Each row was made from one path, in order. Every step used is in the known rows, and no mark comes twice. Write each row's path.
Known rows
H > E > D: [-0.66 -0.36 -0.19  2.02  0.14  0.00 -1.19 -0.36 -4.78 -1.51  1.46  4.16
  0.27 -1.03 -0.30 -1.69  1.96  1.05 -1.31  0.10 -0.73 -0.48  0.93 -0.11
  3.20  0.82 -1.46]
P > L: [ 1.75 -1.29 -0.28 -0.65 -0.53 -1.18  2.51 -0.78 -3.30  0.11  0.46  3.81
  0.88 -1.61  1.27 -1.78  2.57 -1.19 -0.03  0.89 -5.09 -0.63  0.14  0.29
  1.54  0.58 -1.21]
K > L > P > H > E: [ 1.57 -1.47 -0.29 -2.09  0.22 -1.16  1.00 -1.46 -3.52  1.65 -3.07  5.96
  0.28 -1.68 -0.54 -0.86  2.51  0.73  2.07 -0.28 -6.37  1.26  1.33 -0.43
 -0.65 -0.16 -0.39]
M > B: [-0.14 -0.67 -0.39  1.30 -1.26  0.26 -0.10 -0.63 -1.16  0.18 -0.67  0.97
  0.68 -1.49  0.41 -1.91  1.10  1.31 -2.12  0.89 -1.79 -1.43  0.07  1.00
  1.27  1.26 -1.11]
M > D > E: [ 0.09 -0.13 -1.10  1.63 -0.81 -0.16 -0.95  0.47 -4.75  0.22  0.15  1.63
  0.31 -1.79  0.13  0.58  2.57  0.81 -1.47  1.37 -0.73 -1.19  1.71  0.57
  1.44  0.22 -0.73]
K > L > E: [ 0.46 -1.17 -1.24 -1.49  0.51 -0.97  0.83 -2.72 -3.74  2.35  4.10  4.06
  0.75 -2.92  1.72  1.30  2.70  0.99 -0.42 -0.45 -0.49  0.64  0.98 -0.35
  2.00 -1.04 -0.22]
K > L > P > H: [ 2.64 -2.16  0.04 -3.41 -0.17 -1.28  1.43 -2.07 -3.13  1.57 -5.08  5.34
  0.74 -2.41 -1.84 -1.74  1.91  0.14  3.04 -0.16 -7.88  1.03  1.14  0.20
 -1.36 -0.07 -0.51]
H > E > B: [-0.90 -0.29 -0.68  2.22 -0.71  0.20 -0.84 -0.48 -2.46  0.84  1.34  3.10
  0.29 -1.96  0.86  0.98  1.50  1.31 -3.18  0.14 -1.08 -3.00 -0.06 -0.15
  2.22  1.05 -0.88]
D > E > L > K: [ 1.91 -1.05 -1.40  0.52  1.10  0.27  2.54 -1.19 -4.09  2.81  1.21  3.43
  0.46 -3.26  0.41 -1.79  0.81  0.36 -3.56  0.23 -3.89  1.24  1.08  0.92
  1.48 -3.24 -0.71]
K > H > E > B > M > L > P: [ 1.14 -0.66  0.00 -0.39 -0.71  0.98  0.46 -0.27 -1.61  0.64 -2.85  2.81
 -0.02 -2.44 -2.44  0.60  1.48 -0.58 -3.74 -1.20 -4.05 -3.85  0.67  0.64
 -0.81  1.85 -0.19]
D > E: [ 0.05 -0.35 -1.00  0.47 -0.63 -0.32 -0.45 -0.31 -3.71  1.10 -0.02  1.58
  0.51 -2.09 -0.09  0.70  1.70  0.91 -1.43  0.83 -1.32 -1.54  1.12  0.18
  1.26  0.14 -0.51]
L > P > H > E: [ 0.80 -0.93  0.14 -0.87 -0.25 -1.01  0.15 -0.17 -3.33  0.54 -4.45  5.60
  0.33 -1.21 -2.02 -1.21  1.80  0.49  1.61 -0.44 -6.51  0.10  1.01 -0.28
 -0.61  0.99 -0.27]
L > K > H: [ 0.93 -2.03 -0.72 -1.81  0.92  0.02  0.97 -0.03 -3.57 -0.29 -4.14  3.39
  0.79 -1.66 -1.21 -2.77 -0.25  1.21  0.14 -2.20 -3.95 -0.34 -0.05  0.74
  0.59  0.37 -0.72]
H > E: [-0.77 -0.50 -0.60  0.78 -0.20 -0.46 -0.03 -0.19 -3.64  0.09  0.56  3.45
  0.43 -0.66  0.78 -0.78  1.99  1.19 -0.88  0.19 -0.96 -0.62  0.56 -0.19
  1.72  0.90 -0.74]
P > H: [ 1.19 -1.24  0.01 -0.70 -0.56 -0.74  0.37 -0.05 -2.80 -0.16 -5.23  3.18
  0.81 -1.56 -1.51 -1.89  1.17 -0.17  1.53 -0.43 -5.91 -0.67  0.46  0.05
  0.62  2.05 -1.13]
H > E > B > M: [-1.20  0.44 -0.52  2.58 -0.78  0.95 -1.10 -0.51 -0.27 -0.33  1.54  2.06
  0.15 -1.60  0.45  1.20  1.37  0.46 -4.29 -0.26 -0.52 -4.77  0.03  0.21
  2.19  1.23 -0.81]
D > E > L > P: [ 2.07 -0.92 -0.38 -0.98 -0.34 -0.26  1.59 -1.20 -4.21  2.93 -0.79  3.62
  0.41 -3.62 -2.39 -0.45  1.62  0.37 -2.51  1.10 -4.15 -0.13  1.54  0.61
 -0.96 -1.71 -0.10]
H > E > B > M > L: [ 0.24  0.14 -0.56  2.38 -0.91  1.29  0.55 -0.49 -1.18  0.48  1.36  1.18
  0.07 -1.91  0.78  0.79  2.19 -1.25 -5.66  0.07 -1.71 -4.00  0.52  0.59
  2.02  1.78 -1.00]
E > L > P > H: [ 3.00 -1.68  0.43 -1.88 -0.31 -0.65  2.06 -0.78 -3.39  1.74 -5.72  4.91
  0.65 -3.13 -3.51 -2.50  1.17 -0.59  0.44 -0.16 -8.40  0.48  0.98  0.38
 -1.39  0.24 -0.68]
B > M > D > E > L > K > H: [ 1.85 -0.82 -1.33  0.17  1.18  1.34  1.34  0.62 -3.45  0.49 -2.21  2.27
  0.07 -3.03 -1.02 -1.16  0.48  0.24 -3.57 -1.46 -3.09 -1.06  1.23  1.07
  0.69 -1.23 -0.82]
L > K > H > E > B > M > D: [-0.30 -0.23 -0.98  2.38  0.26  1.38 -0.95  0.73 -2.01 -1.40 -0.80  2.84
 -0.09 -1.52  0.05 -0.14  1.01  0.78 -3.54 -1.49 -1.83 -3.45  0.44  0.92
  1.82  0.53 -0.92]
P > L > E: [ 1.10 -0.69 -0.71 -0.32  0.05 -1.36  1.75 -1.26 -3.40  1.18  3.74  4.80
  0.78 -2.60  1.44  0.85  2.85 -0.92 -0.88 -0.13 -3.40 -0.45  0.40 -0.34
  2.26 -0.14 -0.34]
M > H > E > L: [ 1.54 -0.80 -0.75  0.87  0.13  0.95  2.18  0.16 -4.05  1.43  1.03  1.56
  0.17 -2.53  0.72 -1.55  1.56 -0.14 -0.89  0.93 -2.56  0.29  0.59  0.21
  1.28 -0.33 -1.28]
B > M > D > E: [-0.21  0.54 -0.98  2.08 -0.87  0.53 -1.23  0.42 -2.90 -0.71  0.49  1.03
  0.13 -1.50 -0.07  0.93  2.45  0.16 -2.56  1.07 -0.32 -2.94  1.75  0.82
  1.48  0.37 -0.67]

Write each row's path
[-0.26 -0.38 -0.28  1.39  0.24 -0.26 -1.32 -1.21 -4.60 -0.72  3.12  4.47
  0.62 -2.48 -1.02 -0.20  1.83  0.65 -1.62 -0.59 -0.27 -0.58  0.91 -0.12
  3.47  0.33 -0.88] -> L > E > D
[-0.11  0.04 -1.14  2.99 -1.22  0.47 -1.68  0.15 -3.41  0.95  0.99  1.57
  0.16 -3.02  0.25  2.27  1.95  0.99 -3.64  1.23 -0.77 -3.49  0.98  0.52
  1.96  0.47 -0.87] -> M > D > E > B
[ 1.28 -1.16 -1.07  0.71  1.43  0.15  2.87 -1.07 -4.18  1.98  1.71  4.84
  0.40 -2.14  1.14 -3.04  1.07  0.60 -3.14 -0.29 -3.69  1.94  0.61  0.65
  1.85 -2.67 -0.88] -> H > E > L > K
[ 0.97 -1.07 -0.74 -0.45  0.61  0.47  1.75  0.47 -4.49  1.39 -1.59  2.83
  0.24 -2.70 -0.57 -1.08  1.13  0.98 -2.58 -1.13 -1.68 -0.32  0.55 -0.37
  0.83  0.75 -1.05] -> K > H > E > L
[ 1.10 -0.40 -0.43  0.92 -0.55  0.37 -0.57 -1.02 -1.71  0.16 -1.29  4.49
 -0.14 -2.18 -0.31  0.78  2.83  0.03 -1.25  0.08 -4.70 -2.38  1.38  0.46
  0.22  0.15 -0.76] -> K > L > P > H > E > B > M > D
[ 0.70 -0.65 -0.51  1.26  1.26  1.38  0.21  0.10 -3.61 -1.84 -0.64  3.58
 -0.08 -1.35 -0.89 -2.34  1.12 -0.33 -3.21 -2.07 -2.67 -1.02  1.02  0.55
  2.63  0.73 -1.38] -> B > M > L > K > H > E > D
[ 1.37 -1.03 -0.07 -0.72 -0.05 -0.39  1.90 -1.12 -4.21  2.10 -0.32  5.07
  0.35 -2.47 -1.69 -1.67  1.89  0.61 -2.06  0.51 -3.90  0.62  1.07  0.28
 -0.58 -1.14 -0.26] -> H > E > L > P
[ 0.99 -1.20 -1.04  0.62  0.71  0.17  1.29 -0.11 -2.62  0.93 -0.19  4.75
  0.17 -2.53  1.29  0.09  0.95  0.41 -2.40 -1.54 -5.03 -2.11 -0.47 -0.14
  1.87  0.05 -0.92] -> P > L > K > H > E > B
[-0.19 -1.05 -1.03  0.91  0.61  0.65 -0.38  0.00 -2.60  0.76 -1.20  3.76
  0.20 -2.29  0.07  0.13  0.12  1.74 -2.68 -1.90 -2.75 -2.37 -0.31  0.05
  1.69  0.42 -0.73] -> L > K > H > E > B
[-0.37  0.11 -0.39  2.84 -1.32  0.94 -1.28  0.04 -1.62 -1.53  0.40  1.54
  0.35 -1.67 -0.19  0.11  1.90 -0.03 -3.53  0.52 -0.82 -4.49  0.50  1.19
  1.96  1.46 -1.20] -> E > B > M > D
[ 1.25 -0.19 -0.65  1.25  0.08  1.54  1.91  0.11 -2.48  0.64  1.40  0.85
  0.03 -2.29  0.52 -1.19  1.43 -0.67 -1.90  0.65 -2.20 -1.21  0.62  0.40
  1.34 -0.20 -1.20] -> B > M > H > E > L
[ 3.04 -0.96 -0.15 -0.43 -0.41 -0.37  1.12  0.04 -4.44  1.90 -4.96  4.48
  0.20 -3.48 -3.10 -0.90  2.06 -0.44 -0.31  0.71 -7.56  0.43  2.03  0.49
 -1.28 -0.46 -0.56] -> M > D > E > L > P > H
[ 1.28 -1.20 -0.45 -0.46 -0.25 -0.43  0.08 -1.75 -2.28  2.36 -1.82  5.41
  0.15 -2.93 -0.22  0.98  1.94  0.93 -0.37 -0.25 -5.92 -1.13  0.66 -0.40
  0.11 -0.01 -0.55] -> K > L > P > H > E > B
[ 2.15 -1.53  0.20 -1.55 -0.43 -0.43  2.21 -1.45 -3.92  1.92 -1.49  4.32
  0.72 -3.01 -2.59 -2.38  1.40  0.18 -1.64  0.65 -4.57  0.30  0.87  0.82
 -0.97 -0.89 -0.44] -> E > L > P
[-0.51 -0.02 -0.28  1.73 -1.13  0.92 -0.84 -0.85 -0.15 -0.52  0.42  1.36
  0.53 -2.09 -0.44  0.51  0.91  0.01 -3.79 -0.15 -1.35 -5.20 -0.16  0.71
  1.82  1.43 -0.96] -> E > B > M
[ 0.50 -0.04 -0.67  0.63 -0.30  0.32  0.88 -1.13 -2.11  0.78  2.89  2.04
  0.52 -2.37  0.20  1.15  2.50 -1.49 -3.91 -0.76 -1.00 -2.02  1.00  0.42
  2.04  1.06 -0.17] -> B > M > L > E
[-1.01  0.53 -0.63  3.53 -0.98  0.97 -1.57  0.33 -1.86 -1.30  1.49  2.16
  0.00 -1.26  0.68  0.75  2.29  0.32 -3.94  0.40 -0.16 -4.10  0.68  0.66
  2.32  1.30 -1.07] -> H > E > B > M > D
[ 0.54 -0.31 -0.35  1.64 -1.23  1.74 -0.52 -0.09 -0.15 -0.96 -0.23 -0.67
  0.35 -2.21 -0.34  0.09  0.45 -0.68 -0.65  0.57 -2.65 -4.79 -0.33  1.08
  1.38  1.47 -1.16] -> E > B > M > H
[ 0.23  0.11 -0.67  1.81 -0.82  1.58 -0.86 -0.42 -0.20 -0.12  2.26  0.24
  0.29 -2.98 -0.05  1.90  0.74 -0.58 -1.16 -0.11 -1.61 -4.71 -0.15  0.60
  1.91  0.94 -0.53] -> L > E > B > M > H
[ 1.27 -1.27 -0.55  0.47  1.53 -0.06  1.01 -0.02 -4.87 -1.44 -0.07  5.92
  0.15 -1.53  0.17 -2.63  1.46  0.20 -0.67 -1.55 -4.66  0.47  0.50 -0.05
  2.84 -0.18 -1.53] -> P > L > K > H > E > D
[ 2.10 -1.43 -1.42 -0.27  1.25  0.75  1.62  0.66 -5.07  1.30 -2.56  2.88
  0.21 -3.23 -0.87 -1.53  0.60  0.84 -2.56 -1.16 -3.45  0.36  1.19  0.87
  0.62 -1.39 -0.86] -> M > D > E > L > K > H
[ 0.72 -1.22 -1.07  0.98  0.48  0.98  0.80  0.05 -2.97  1.34 -1.18  3.06
  0.09 -2.56  0.40  0.00  0.70  0.48 -4.02 -1.76 -3.41 -2.05 -0.01  0.29
  1.63  0.87 -0.86] -> M > L > K > H > E > B
[ 1.53 -0.85 -1.28  0.38  0.46  1.62  0.78  0.04 -1.71  1.08 -2.39  1.15
  0.09 -3.21 -0.78  0.60  0.19 -0.52 -4.75 -1.96 -3.84 -3.45  0.54  0.98
  0.94  0.33 -0.60] -> D > E > B > M > L > K > H
[-0.10 -0.42 -0.75  2.27 -0.81  1.00 -0.62  0.15 -2.27  0.49  0.97  1.37
  0.12 -2.18  0.86  0.86  1.08  0.73 -0.86  0.69 -2.07 -2.97 -0.20  0.13
  1.91  1.14 -1.04] -> M > H > E > B
[ 0.06 -0.04 -1.15  1.77 -0.39  0.60 -0.81 -1.63 -1.93  0.41  4.18  2.76
  0.25 -2.91  1.48  2.30  2.82  0.23 -3.51  0.02  0.19 -3.14  1.03  0.58
  2.47 -0.26 -0.71] -> K > L > E > B > M > D
[ 0.87 -0.48 -0.35 -0.12 -0.33  0.31 -0.14 -1.89 -0.25  1.18 -1.29  4.43
  0.01 -2.51 -0.54  1.23  1.88  0.11 -1.56 -0.55 -5.12 -3.01  0.71  0.01
  0.12  0.08 -0.51] -> K > L > P > H > E > B > M
[-0.64 -0.70 -0.73  0.94 -0.32  0.56 -1.05  0.49 -2.65  0.50 -1.67  2.56
  0.19 -2.31 -0.34  1.33  0.68  1.72 -2.56 -1.40 -1.24 -3.66 -0.25 -0.42
  1.46  2.17 -0.85] -> K > H > E > B
[ 2.07 -1.28 -0.84  0.37  1.51 -0.01  2.91 -0.64 -3.74  2.01 -1.44  5.36
  0.34 -2.38  0.33 -3.16  0.90 -0.02 -1.69 -0.84 -6.56  2.17  0.74  0.32
  1.36 -1.95 -1.05] -> P > H > E > L > K
